Each row was made from one small tree. The marks that hang from a mark follow it in brackets, in alphabetical order. Every link used is in the known rows. Write each row's tree.
Known rows:
segar{malu nuzokub{redu{gimi}}}: -8  -127  139  126  -396  -258  -84  -69  -158  294  34  -33  -44  0  -5  -21  79  -183  99  293  84  88  296  260  38  111  109  59  70  165
lano{riri vamu{gimi{redu}}}: -130  -301  309  32  95  -39  -42  -92  122  193  -108  27  -101  95  26  37  24  -249  -37  172  -50  -12  207  111  -137  88  116  -159  158  35
nuzokub{redu{gimi} segar{malu}}: -189  -136  171  143  -409  -256  -111  -102  -141  468  -2  -11  41  -34  -118  61  86  -200  100  250  39  51  351  304  -56  218  -10  -31  107  -60
zudif{pago}: -60  -182  99  84  -170  -35  -173  -46  30  277  -40  -60  -10  -144  65  -1  7  -215  -22  136  -98  -47  244  140  -63  -3  32  -202  98  -198
diro{riri sino{pepal}}: 67  15  121  32  -531  37  -205  -142  173  -560  36  19  48  42  264  25  -23  -259  -49  193  -36  -60  197  284  -100  44  175  -346  173  -49
vamu{gimi lano{riri}}: 195  -272  291  34  75  -35  -231  -63  90  302  60  93  46  -15  206  -19  7  -337  -55  131  -34  -8  376  162  -123  58  -113  -184  134  6
malu{segar}: -169  -206  128  -12  -197  -26  -153  -73  96  -80  110  -29  4  -56  12  -8  -66  -202  -5  274  -77  -19  227  238  -47  -51  -67  -179  55  -126
redu{gimi{vamu{lano{riri}}}}: 162  -46  280  -47  21  25  -190  -74  -33  448  -123  32  -21  -95  235  -91  5  -221  -36  190  24  -6  288  176  -108  24  -114  61  225  78
sino{diro{riri vamu{gimi{redu}}} pepal}: 97  -327  183  -89  -464  30  -75  -143  231  -822  -6  -28  101  75  124  256  -18  -240  -61  250  8  -31  169  245  -256  124  -53  -162  138  -186
pepal{sino}: -170  -176  202  -38  -203  -43  -149  -109  85  197  -30  -1  -16  55  69  -4  -30  -257  23  170  -159  -50  266  203  46  -11  275  264  60  -103
riri{lano{vamu}}: -65  -263  245  43  -39  -85  -283  -32  135  -131  109  12  -34  -52  -28  -8  19  -235  14  165  -104  -61  118  181  -140  57  75  -16  1  -175
zudif{gimi{vamu} pago}: -90  -63  143  -89  -100  -16  -190  -48  75  218  -162  -108  -60  -223  59  -103  38  -131  -22  155  -148  -34  187  131  -121  7  -155  -69  203  -142
malu{segar{nuzokub{redu{gimi}}}}: -107  -124  179  -24  -294  -192  -85  -94  -102  41  127  6  -42  -12  77  -4  5  -131  67  337  -8  86  264  215  37  43  -36  -185  21  122
pago{zudif{gimi{redu vamu}}}: -130  -103  214  -217  -24  -13  -189  -126  192  123  -264  -107  -106  -78  177  -74  34  -131  -10  237  -57  -15  204  194  -235  -43  -127  14  319  243
segar{malu nuzokub{redu{gimi{vamu{lano{riri}}}}}}: 185  -21  270  96  -210  -224  -122  -88  -191  342  -44  40  -52  -46  128  -115  63  -173  82  340  107  106  313  246  -146  49  -19  236  202  262
diro{vamu{lano}}: 210  -205  212  -30  -146  -46  -162  -19  138  -30  85  11  121  -149  129  136  4  -235  5  203  -78  -32  218  247  -100  -28  40  44  45  -140
gimi{vamu}: -59  -140  112  -103  -284  38  -205  -60  91  -22  -127  -40  -73  -127  17  -97  -16  -222  15  224  -48  -40  175  215  -128  -18  -20  158  175  -86
redu{gimi{vamu}}: -15  -110  153  -107  -204  55  -175  -60  -16  262  -192  -50  -63  -95  84  -75  15  -181  -6  205  26  -24  240  219  -52  73  -69  82  181  -7
segar{malu nuzokub}: -25  -185  124  105  -380  -146  -112  -68  2  100  44  -25  -11  6  -32  -71  20  -234  56  210  33  53  236  261  50  10  131  107  41  -30
zudif{gimi{vamu{lano}}}: 118  -63  275  -160  -57  -47  -238  -36  173  99  -75  -22  17  -242  71  -75  17  -207  10  178  -99  -21  222  177  -118  -22  -230  56  211  -45
sino{diro pepal}: 1  -168  103  -19  -519  101  -150  -133  118  -110  49  -34  13  -111  36  38  -82  -310  -21  142  -22  -61  148  150  -43  14  -124  -85  41  -281
riri{lano}: -28  -296  150  -2  -189  -129  -383  -66  110  -61  127  -13  17  -89  60  0  11  -261  13  178  -102  -61  206  209  -132  69  -36  15  73  -194
sino{diro}: -22  -258  56  -12  -324  37  -138  -60  122  -18  11  -31  7  -61  25  20  -58  -291  -10  180  -27  -50  183  154  -111  8  -60  -108  54  -390
nuzokub{redu segar{malu}}: -248  -186  144  126  -450  -263  -140  -113  -32  164  48  -5  33  -46  -179  58  54  -239  127  271  -41  28  287  305  -132  133  -8  32  92  -176
pago{zudif{gimi{redu vamu{lano{riri}}}}}: 92  -51  344  -142  203  -40  -204  -127  176  292  -226  -24  -61  -87  323  -98  21  -171  -35  222  -54  -5  236  154  -301  -82  -185  -27  370  315
pago{zudif{gimi{vamu{lano}}}}: 186  -50  291  -157  77  27  -261  -86  183  185  -123  1  -13  -162  258  -131  34  -189  -15  179  -48  -17  263  205  -216  -72  -193  -28  219  272
sino{pepal}: -33  -100  174  -11  -409  61  -193  -113  98  17  33  -32  -2  -110  50  6  -35  -281  -8  130  -59  -55  166  195  31  14  -18  -18  77  -77
nuzokub{redu{gimi{vamu}} segar{malu}}: -196  -81  177  51  -436  -200  -126  -116  -159  319  -134  -24  -24  -90  -159  -12  87  -159  109  309  60  60  308  329  -179  198  -119  177  180  2
pago{zudif{gimi}}: -62  -130  174  -88  -34  39  -207  -86  175  301  -51  -48  -27  -23  241  -62  25  -213  -24  138  -93  -37  253  193  -117  -15  20  -226  129  199
segar{malu nuzokub{redu{gimi{vamu{lano}}}}}: 220  -44  248  40  -283  -255  -142  -75  -144  206  -63  7  -23  -144  -1  -88  71  -157  109  329  120  111  328  283  -70  44  -92  244  170  210
nuzokub{redu{gimi{vamu{lano}}} segar{malu}}: 29  -65  285  61  -299  -270  -175  -100  -135  327  -71  19  55  -180  -109  4  84  -181  113  302  76  74  379  330  -189  162  -230  158  199  11

Write each row's tree:
-83  -428  329  -11  86  -175  -269  -62  186  -125  16  -3  -43  -21  -66  82  52  -231  -7  183  -60  -20  224  166  -185  147  -10  -110  104  -71 | riri{lano{vamu{gimi{redu}}}}
55  -216  328  37  -220  -137  -288  -157  245  -812  46  47  20  75  154  115  41  -221  -61  208  -20  -31  203  250  -236  175  112  -418  191  9 | diro{riri{lano{vamu{gimi{redu}}}} sino{pepal}}
-111  -335  307  -19  5  -64  -64  -64  173  49  -105  -13  -71  -18  -89  57  32  -234  -12  169  -30  -10  213  149  -90  80  58  -177  116  -4 | lano{vamu{gimi{redu}}}
137  -298  332  14  107  -129  -207  -100  129  252  -33  44  24  -39  166  68  10  -304  -43  177  -24  12  355  137  -139  42  -141  -170  234  30 | vamu{gimi{redu} lano{riri}}
397  -273  248  -57  -381  67  -151  -105  228  -747  138  58  191  -24  211  221  -23  -297  -70  179  17  -27  238  260  -234  91  -151  -219  42  -165 | sino{diro{riri vamu{gimi lano}} pepal}
17  -459  277  -12  -69  -138  -229  -83  261  -803  38  18  26  117  2  123  11  -238  -39  236  4  -27  163  174  -369  166  -52  -292  105  -265 | sino{diro{riri{lano{vamu{gimi{redu}}}}}}
-10  -75  154  35  -427  -197  -101  -80  -168  210  -105  -39  -98  -59  -41  -99  74  -132  111  352  83  91  266  280  -65  85  4  259  147  210 | segar{malu nuzokub{redu{gimi{vamu}}}}
-67  -278  286  56  45  56  -76  -60  107  234  -2  65  -79  110  70  -36  18  -285  -47  129  -55  -27  234  128  -98  98  143  -186  60  4 | lano{riri vamu{gimi}}
327  -155  198  -53  -462  72  -129  -106  202  -773  118  27  189  -44  198  194  -56  -266  -37  211  -11  -47  119  257  -214  1  -51  -100  46  -262 | sino{diro{riri vamu{lano}} pepal}
-48  -167  117  124  -462  -269  -118  -75  -42  17  94  -14  -39  -22  -61  -25  45  -215  125  318  -9  66  225  265  -40  26  129  126  68  17 | segar{malu nuzokub{redu}}
42  -31  301  -52  152  -146  -164  -88  85  374  -210  -66  -35  -237  157  -32  36  -133  -36  207  -134  -2  231  63  -247  -48  -269  -68  368  -79 | zudif{gimi{redu vamu{lano{riri}}} pago}
40  -378  317  -23  -246  -74  -228  -149  251  -884  50  19  23  72  22  140  -8  -255  -51  181  20  -43  127  179  -302  177  -116  -254  104  -173 | sino{diro{riri{lano{vamu{gimi{redu}}}}} pepal}
292  -278  273  -16  -240  90  -121  -133  111  -117  140  83  122  -52  231  164  -40  -316  -76  145  -24  -21  263  169  -191  79  -161  -99  40  -169 | sino{diro{vamu{gimi lano{riri}}} pepal}
148  -321  322  -28  -2  -151  -226  -86  174  109  -43  8  53  -131  48  101  17  -284  -17  181  3  16  366  176  -92  41  -198  -141  201  2 | vamu{gimi{redu} lano}
136  -31  250  -63  13  -85  -215  -31  99  234  -105  -62  27  -320  91  -65  35  -157  -22  143  -127  -17  252  120  -133  -35  -288  -90  217  -102 | zudif{gimi{vamu{lano}} pago}
251  -177  203  -54  -418  67  -121  -99  152  -267  130  12  140  -189  102  182  -65  -275  -21  164  -27  -45  153  205  -127  -22  -146  5  12  -280 | sino{diro{vamu{lano}} pepal}
139  -110  254  -42  -52  7  -220  -77  80  156  -71  52  -27  -103  168  -113  -26  -258  -13  218  -51  -26  224  182  -189  -62  -103  98  224  -29 | gimi{vamu{lano{riri}}}
-119  -141  221  -116  4  -70  -174  -108  203  251  -147  -80  -42  -30  200  -2  31  -184  -16  185  -89  -20  225  170  -140  -21  -31  -163  234  207 | pago{zudif{gimi{redu}}}
48  -210  104  -58  -533  118  -74  -113  134  -300  64  -46  64  -109  61  151  -64  -248  -19  182  -50  -62  100  205  -105  28  -17  46  -1  -324 | sino{diro{vamu} pepal}
95  -330  160  -57  -455  126  -100  -121  158  -270  75  6  70  -62  80  187  -25  -285  -52  163  -22  -38  232  205  -114  125  -102  -53  -8  -260 | sino{diro{vamu{gimi}} pepal}
246  -182  313  -24  -257  -92  -163  -150  208  -203  5  31  127  -156  216  235  22  -231  -55  216  -17  3  360  265  -125  71  -28  -215  198  4 | diro{sino{pepal} vamu{gimi{redu} lano}}
226  -297  318  -27  -208  8  -85  -159  156  -127  32  30  98  -57  183  229  -37  -277  -72  200  -11  -2  252  155  -224  62  -192  -49  157  -171 | sino{diro{vamu{gimi{redu} lano{riri}}} pepal}
-175  -91  188  -109  -67  -122  -151  -74  112  195  -256  -149  -73  -233  -6  -33  46  -94  -9  215  -130  -19  176  102  -167  -2  -180  -37  321  -135 | zudif{gimi{redu vamu} pago}
-19  -246  124  -79  -337  20  -33  -111  170  -610  2  10  97  195  174  178  -50  -219  -8  265  -125  -63  164  270  -189  17  390  189  32  -351 | pepal{sino{diro{riri vamu}}}
-174  -117  200  -208  -133  -96  -171  -72  165  64  -230  -110  -82  -153  -5  -47  19  -152  19  241  -109  -23  153  160  -140  5  -148  91  309  -49 | zudif{gimi{redu vamu}}
220  -241  173  -9  -154  19  -95  -63  118  -18  94  50  107  -36  210  116  -53  -271  -35  229  -46  -40  193  169  -239  -18  4  -13  57  -326 | sino{diro{vamu{lano{riri}}}}
